Every row comes from one small tree of marks. The marks that hang from a mark follow it in brackets, in the order of their numbers. Every link used is in the known rows. Which tree was each row made from?
In the rows, zero is written as 128.
Known rows:
j_287(j_124): [108 156 134 108 143 121 154 133 158 152 156 154 158 119 122 105 181 118
 112  72 134]
j_24(j_731(j_124 j_864) j_786): [138 146 178 136 122  89 138 132 132 186 110 158 130 127 126 166 135 147
  83 118 123]
j_333(j_731(j_864 j_925)): [169 149 155  62 155 170 146 117 165 138 149 121 138 140  91 120 128 125
  92  85 140]
j_731(j_24(j_786) j_121 j_124 j_864): [115  85 212  87 124  86 200 138 127 151 126 172 111 138 110 144 132 133
 122 145 182]
j_786(j_24(j_731(j_925))): [124 182 164 134 146 122  98  98 157 167 144 128 161 131 119 110 176 130
  87  46 117]
j_24(j_731(j_121 j_333 j_864 j_925)): [153 184 203  85 122 130 187 112 146 142 132 136 100 151  97 147 115 135
  75  84 120]
j_786(j_24(j_731(j_124))): [115 151 187 156 132  97 118 111 142 184 133 152 132 109 121 128 165 138
 117  68 122]
j_786(j_24): [103 134 154 131 172 113 123 109 161 142 148 119 165 130 132 112 180 109
 106  38 137]
j_333(j_731(j_124 j_864)): [159 119 180  84 139 146 168 128 150 151 136 147 108 113  94 135 119 131
 118 104 142]
j_333(j_731): [137 160 140 101 167 153 149 130 164 128 129 108 166 125 120 100 146 122
 117  65 131]
j_24(j_786): [107 160 128 123 162 100 127 133 160 139 121 111 183 156 148 119 167 111
  92  71 135]
j_951(j_121 j_124): [ 91 165 134  99 154  93 163 156 187 170  97 117 147 146 151 131 161  96
 126  18 137]
j_786(j_24(j_731(j_121(j_951(j_124)) j_333))): [114 156 168 140 113 116 155 132 182 169 104 127 117 162 149 133 149  67
 117  51 113]
j_24(j_731(j_864) j_786): [135 156 151 139 147 103 137 125 140 167 107 132 165 137 132 162 148 145
  63  94 112]
j_925(j_731(j_24(j_786) j_121 j_333 j_864)): [111  85 188  66 124 134 213 155 148 101 139 154 102 166 110 142 124 121
 136 129 168]
j_925(j_731): [120 151 148 102 161 144 139 146 187 114 148 121 151 127 136  99 184 117
 124  54 152]
j_731(j_121 j_124 j_333 j_925): [126 179 205  62 108 117 172 126 156 138 150 141  82 164 106 106 121 107
 122  85 148]
j_731(j_333 j_925): [137 199 142  77 133 138 141 125 170 127 138 111 134 164 111 109 138 107
  98  57 116]
j_786(j_24(j_731(j_121 j_124 j_333 j_864))): [125 116 234 123 113 100 184 104 122 169 138 170  69 132  96 166 116 136
 111  94 126]
j_121(j_951): [144 165 124 132 162 139 121 140 203 132 120 109 161 123 145 107 180  93
 103  54 124]
j_925(j_731(j_24(j_786) j_124 j_333 j_864)): [130  89 176  73  94 130 181 165 143 131 134 175  82 152 101 157 115 128
 147 147 154]
j_333(j_731(j_24 j_124)): [141 125 173  88 128 142 176 141 146 143 116 150 132 105  92  98 130 138
 162 112 154]

Write each row's tree:
[123 106 213  60 111  98 181 131 137 154 142 169 104 155  99 131 127 129
 114 148 186] => j_731(j_24(j_786) j_121 j_124 j_864 j_925)
[110 169 200 125 149 112 128  97 151 158 152 131 145 138 119 103 172 126
  96  53 141] => j_786(j_24(j_731(j_121 j_925)))
[145 183 189 135 102 120 167 143 174 153 106 146  87 129 126 127 129 110
 129  93 111] => j_24(j_731(j_121(j_951) j_124 j_333))
[139 167 145 129 129 109 160 129 137 158 106 129 139 157 122 176 118 137
  71  95  93] => j_24(j_731(j_333 j_864) j_786)
[160 135 204  79 123 134 149 127 193 152 152 152  83 135 114 124 144  97
 101 105 161] => j_731(j_121(j_951) j_124 j_864 j_925)
[126 104 152 100 150 109 170 136 141 142 116 142 161 139 119 147 147 135
  97 113 150] => j_731(j_24(j_786) j_864)
[144 108 215  73 139 136 197 124 145 142 141 150  96 123  96 129 114 131
 125 111 166] => j_333(j_731(j_121 j_124 j_864))
[108 106 193  82 122 114 190 145 133 141 118 153 131 140 110 100 120 127
 163 142 176] => j_333(j_731(j_24(j_786) j_121 j_124))
[119 198 195  99  88  93 150 130 138 165 122 149  99 178 122 128 113 124
 107 114 126] => j_24(j_731(j_121 j_124 j_333 j_925) j_786)
[123  86 154  87 144 134 165 156 156 120 138 151 143 139 121 138 158 131
 120 121 166] => j_925(j_731(j_24(j_786) j_864))
[133  83 228  55 103 136 231 153 148 113 149 180  52 130  86 138 117 132
 162 130 178] => j_925(j_731(j_24 j_121 j_124 j_333 j_864))
[109 146 131 101 127 112 171 148 140 128 105 127 156 163 122 126 131 118
 122  99 126] => j_731(j_24(j_786) j_333)
[103 137 225 148 135  88 149 107 139 172 139 157 116 115 123 118 164 132
 123  73 143] => j_786(j_24(j_731(j_121 j_124)))
[134 168 179  64 155 157 161 120 167 120 150 112 143 149 110  77 138 114
 118  76 157] => j_333(j_731(j_121 j_925))
[120 142 189 130 150  95 167 123 138 158 115 138 150 144 134 154 146 141
  70  99 136] => j_24(j_731(j_121 j_864) j_786)
[129 126 176  79  99 141 183 162 160 118 135 161  86 127 101 112 136 125
 176 105 151] => j_925(j_731(j_24 j_124 j_333))
[131 113 147  90 127 117 188 141 134 130 110 141 135 160 107 160 117 128
 104 116 129] => j_731(j_24(j_786) j_333 j_864)
[102 117 139 100 142 130 148 163 164 115 131 138 164 141 135 106 173 122
 140 103 163] => j_925(j_731(j_24(j_786)))
[110 146 172 151 134 110 138 129 190 182 108 124 144 143 159 120 181  75
 107  47 132] => j_786(j_24(j_731(j_121(j_951(j_124)))))
[110 123 188  71 129 147 215 155 161  88 139 142 108 140 110  99 144 121
 161  91 164] => j_925(j_731(j_24 j_121 j_333))
[124 134 213 126 122  79 169 126 129 177 118 160 116 136 126 158 133 144
  88 124 144] => j_24(j_731(j_121 j_124 j_864) j_786)
[131 219 134 115 116 115 118 129 148 157 112 118 152 178 128 131 128 124
  82  83  96] => j_24(j_731(j_333 j_925) j_786)
[101 174 172 139 151  89 152 128 145 153 108 123 172 149 151 122 160 133
  91  83 133] => j_24(j_731(j_121) j_786)
[123 154 175 156 134 128 145 116 175 144 122 130 120 141 131 125 149  97
 115  58 104] => j_786(j_24(j_731(j_121(j_951) j_333)))
[147 121 184  76 113 143 174 146 166 127 152 158  65 137 100 151 126 121
 130  99 139] => j_925(j_731(j_124 j_333 j_864))
[112 142 206  77 112 127 189 152 167 112 153 151  71 146 118 109 136 110
 158  89 160] => j_925(j_731(j_121 j_124 j_333))
[127 118 195  70 141 147 207 139 165  98 157 139  87 152 109 135 135 114
 116  83 153] => j_925(j_731(j_121 j_333 j_864))
[141 190 168  75 105 127 143 129 162 148 143 136  97 158 104 116 125 109
 116  79 125] => j_731(j_124 j_333 j_925)
[158 148 183 139 152 131 165 126 181 150 113 133 130 111 129 141 158 124
  81  82 127] => j_24(j_731(j_121(j_951) j_864))
[134 147 150  93 140 152 171 152 203 145 108 105 143 153 148  95 146  62
 131  70 150] => j_333(j_731(j_121(j_951(j_124))))
